What can hang from each mark
X: C E H J Z
L: K
B: X
K: L Z
E: X
H: X
C: X
Z: K

Each row was made from one small tree. The marks that hang from a mark follow it in brackets, in alphabetical order. Every link used is in the known rows. Write each row's tree.
Known rows
H(X(J)): [  5.6   6.9   6.6  36.8 -23.4  -2.5  -9.4   2.2  -1.0   7.5  -7.0  10.0
   3.1   1.2  -9.7  -8.6  -3.6 -32.0  30.1  29.4]
L(K): [-20.9  15.2  20.2  28.6  -8.2  17.7 -20.7  -3.4   3.0   2.6  -7.5  -9.2
  11.2 -21.6 -27.0  12.3  -8.7 -55.6  32.0  25.8]
X(C H): [ -3.3   9.4 -14.3  28.8   2.5   6.9  -8.0 -16.2   0.0 -14.1 -17.0  -2.1
  -8.4  -1.5  -7.7 -24.4 -15.7  -2.7   8.3   0.6]
B(X(E J Z)): [ -2.1   4.0   5.9 -12.9 -16.0  -8.4 -11.7  12.5   4.1  11.6  11.8   7.6
   0.9 -10.3  -2.4   8.2  13.8  -0.8 -13.5  14.9]
H(X): [ -0.9  17.3   2.6  60.6 -20.6  -2.1  -8.3  -1.6  -0.4   2.0  -5.9   0.0
   6.5 -12.2 -11.1  13.0 -10.9 -55.3  35.9  32.9]
C(X(E H Z(K))): [ -1.8  16.9   7.0 -22.0  11.9   9.6  23.1   4.1   2.1  -9.8  17.1 -14.5
  12.5   3.5  11.9  14.6  16.1   0.9  -5.4 -22.5]
X(C): [ -7.2  -3.2 -10.9  33.7  -0.4   0.3 -16.7 -23.0   0.6  -2.4 -14.9  -7.5
   7.0 -10.2 -12.5 -13.2 -12.5 -20.0  20.7  24.0]
B(X(C E H J Z)): [  4.3  -1.4 -13.0 -22.4  -4.7  -5.1  -2.9  14.4   2.6   6.2  -7.4   6.1
 -24.1   5.1   4.4 -18.0  -6.8  45.2 -38.9  -8.2]
C(X(H J Z(K(L)))): [  4.9 -10.1   5.9 -54.7   6.2   4.8  21.1   8.0   4.7  -5.3  19.5   1.8
  -5.8  27.5  10.5   9.1  16.5  19.7  -2.4 -51.3]
X(C E H J Z(K)): [ -7.5 -13.9   0.5 -20.2  19.6  -1.9   2.9   0.5  -9.8  -0.3  -5.6  -6.0
  -5.2   6.2   7.4 -22.3   5.5  41.7 -15.2 -28.2]
B(X(E)): [-23.2  11.5   6.1  33.4 -17.5  -5.5 -16.0   8.6   1.4   1.7   9.8   1.0
  -0.6 -24.7 -11.5  27.7   6.2 -35.3   3.5  43.3]
E(X(C H J Z)): [ 18.8   3.6 -12.7  -6.4   5.3  -5.0   0.3  -4.4   2.9 -13.0  -5.0  27.0
  -9.4   4.2   2.0 -34.5 -21.5  37.8 -16.0 -24.8]
H(X(C E J)): [  3.5 -19.4  -3.7  24.4  -8.9  -4.9 -10.1  -1.0  -8.5  16.6 -17.4  -8.5
  -7.0   7.5  -4.5  -1.5 -11.7  -5.9   2.8  43.5]
L(K(Z)): [-21.6  20.6  16.6   9.9   7.3   8.3 -21.2  -9.2 -13.5   9.0  -2.0  -3.5
  16.5 -27.0 -27.1  34.2  -0.2 -77.4  26.3  25.2]
E(X(C J Z(K))): [  0.3 -11.9   4.0   4.2  12.0 -22.7 -13.0   2.4  -6.1  10.8   4.2  27.7
  13.0  -5.7   1.3 -16.5 -20.5  23.5   1.9 -10.7]
H(X(Z)): [ 11.2  20.4  -0.3  38.9 -16.9  -4.2  -0.7  -2.1   5.8   4.2  -4.8   2.8
  16.6 -11.3   2.2  15.8  -2.3 -41.3  20.9  13.9]
C(X(E H Z)): [  8.8  18.8  -0.9 -29.1   1.9  19.1  21.9  -5.4  12.5 -24.5  12.3 -17.7
   6.3   4.6  10.2   9.1  18.1  -4.1  -5.2 -13.0]
H(X(E)): [ -7.2   7.4  10.6  52.2 -13.5   1.6  -6.5  -0.6  -4.3   1.5   0.3  -8.4
   4.6 -14.8  -6.1  30.6   3.3 -52.2  23.0  49.9]
C(X(E J Z)): [ 16.8  -4.8   3.7 -43.9  -2.6  14.8  10.1  -7.3  13.8  -3.2   9.0 -15.0
  17.2  10.5   1.9  -0.2  27.5   5.0  -0.5   7.4]
C(X(E)): [ -8.3   6.5   5.2   4.1  -5.2  16.1   4.0 -13.3   7.6 -12.5  12.0 -19.0
  14.0  -1.9  -6.0  17.6  15.9 -33.3  14.6  36.1]

Which tree is each row?
[ 12.5   0.4 -18.1 -16.5   1.5   4.6  -1.8 -15.8   7.8  -8.2 -17.9   2.0
  -7.6  12.4  -1.4 -42.3  -6.2  37.7 -12.1 -28.4] => X(C H J Z)
[  8.8  12.0  -5.0 -13.9  -8.6  19.3   6.5  -0.9   5.4 -18.5   1.6   0.4
  -0.6  21.1  -8.1 -25.7   6.0   2.9   9.5  -8.8] => C(X(H J))
[ -0.5  -2.8  -7.8 -12.9  13.1  -6.8  -3.0  -1.0  -8.1   9.3 -13.0   5.2
  -1.7   9.2   3.0 -31.5  -8.8  37.8  -3.6 -38.8] => X(C H J Z(K))
[  6.7  -8.8 -13.1 -24.3   7.8   6.0   2.9 -16.7  -0.1 -11.8  -8.6  -6.8
 -10.5   9.3   4.7 -28.1   6.6  37.2 -22.2 -11.1] => X(C E H J Z)
[-10.2   8.5  10.6   9.2 -11.3 -25.3 -14.4  21.5   0.1  26.1   8.4  20.2
   6.7 -10.4  -5.4   0.0   1.9   3.8   1.7  -9.0] => B(X(J Z(K)))
[ 12.4 -12.3 -10.0 -12.0   1.3  -4.9 -12.1 -23.2   6.4   8.3 -14.7  -0.2
   8.4   3.9  -2.9 -29.9   2.2  15.9   1.6  -3.4] => X(C J Z)
[  4.6  -5.3  -4.5  28.4  -4.8  -9.5   0.4  -4.6   1.5  11.2 -12.8 -14.5
   2.8  -4.6  11.5  18.6  -4.7 -17.0  -2.5  29.6] => H(X(C E Z))
[ 17.8   7.7  -1.5 -51.8  -5.3  21.2  22.9  -0.8  10.8 -19.5   9.5 -10.7
   1.8  17.1   7.0  -6.0  22.2  19.8 -15.5 -18.3] => C(X(E H J Z))
[  0.3   7.7   6.8 -48.2  12.4   9.7  18.8   7.4   1.0  -5.9  14.0  -8.2
   7.4  14.8   7.9  -5.8  21.9  19.4  -9.1 -29.6] => C(X(E H J Z(K)))
[-19.3  22.4   5.3  25.4 -14.6   6.0  -3.9  15.5   2.3  -9.5  10.9   3.0
 -20.6 -18.6  -8.7  12.5  -2.1 -19.2 -10.1  17.9] => B(X(E H))
[  3.7  -0.7   0.8   0.7  16.9 -11.7   1.2   8.0  -9.7   0.0  -0.4  27.7
  -1.7  -1.6   6.2 -24.7 -24.2  39.8 -10.5 -32.2] => E(X(C H J Z(K)))
[ -6.2 -12.2   5.3   1.0  26.7 -10.9   8.6   6.3  -7.8 -10.3  18.0  21.1
 -15.8  -0.1  11.7  23.2 -20.4  16.9  -9.0 -38.2] => E(X(C H Z(K(L))))
[ 12.5   0.6 -13.9  34.8 -11.5  -8.5  -3.2  -7.4   2.2  14.7 -19.4  -6.6
   5.2  -1.8   5.7  -1.4 -19.5 -16.3   7.9  13.1] => H(X(C Z))
[-14.2 -10.8  15.4 -34.5   0.9 -10.3   9.2  32.5  -4.8   4.7  26.6  12.8
 -26.5   1.0   5.3  27.6  16.1  25.7 -27.4 -28.1] => B(X(E H J Z(K(L))))
[  6.0 -24.5  -6.4 -23.7   3.5  -2.3  -9.0 -22.0   4.4   4.3  -9.0 -12.0
   6.0   2.1   0.2 -16.9  12.1  18.5  -6.7  11.6] => X(C E J Z)
[ -6.6  -6.4   3.4  33.3   7.4 -19.5   1.1   5.7  -9.6  26.6  -9.5 -10.3
   8.8  -9.2  10.8  25.1  -9.2  -9.4   2.4  17.1] => H(X(C E Z(K)))
[ -4.0  16.0   0.2  -2.7  -2.5  20.0  17.9  -3.9   8.6 -26.9  12.0 -19.2
  -3.8   5.4  -2.6  10.9   9.5 -21.9   3.9  10.6] => C(X(E H))
[  1.1 -48.7   9.3 -14.5  11.9 -16.9   4.0  11.8 -13.6  26.6  -1.5  -5.8
 -12.1  14.1  17.4  34.8   2.0  11.9  -8.5   1.0] => H(X(C E J Z(K(L))))
[ -1.7 -25.9   3.7 -21.8  25.4 -14.5   6.9  12.4 -10.0  -8.0  13.2  29.3
 -22.6   9.4   8.9   2.6 -19.0  44.8 -16.1 -42.9] => E(X(C H J Z(K(L))))
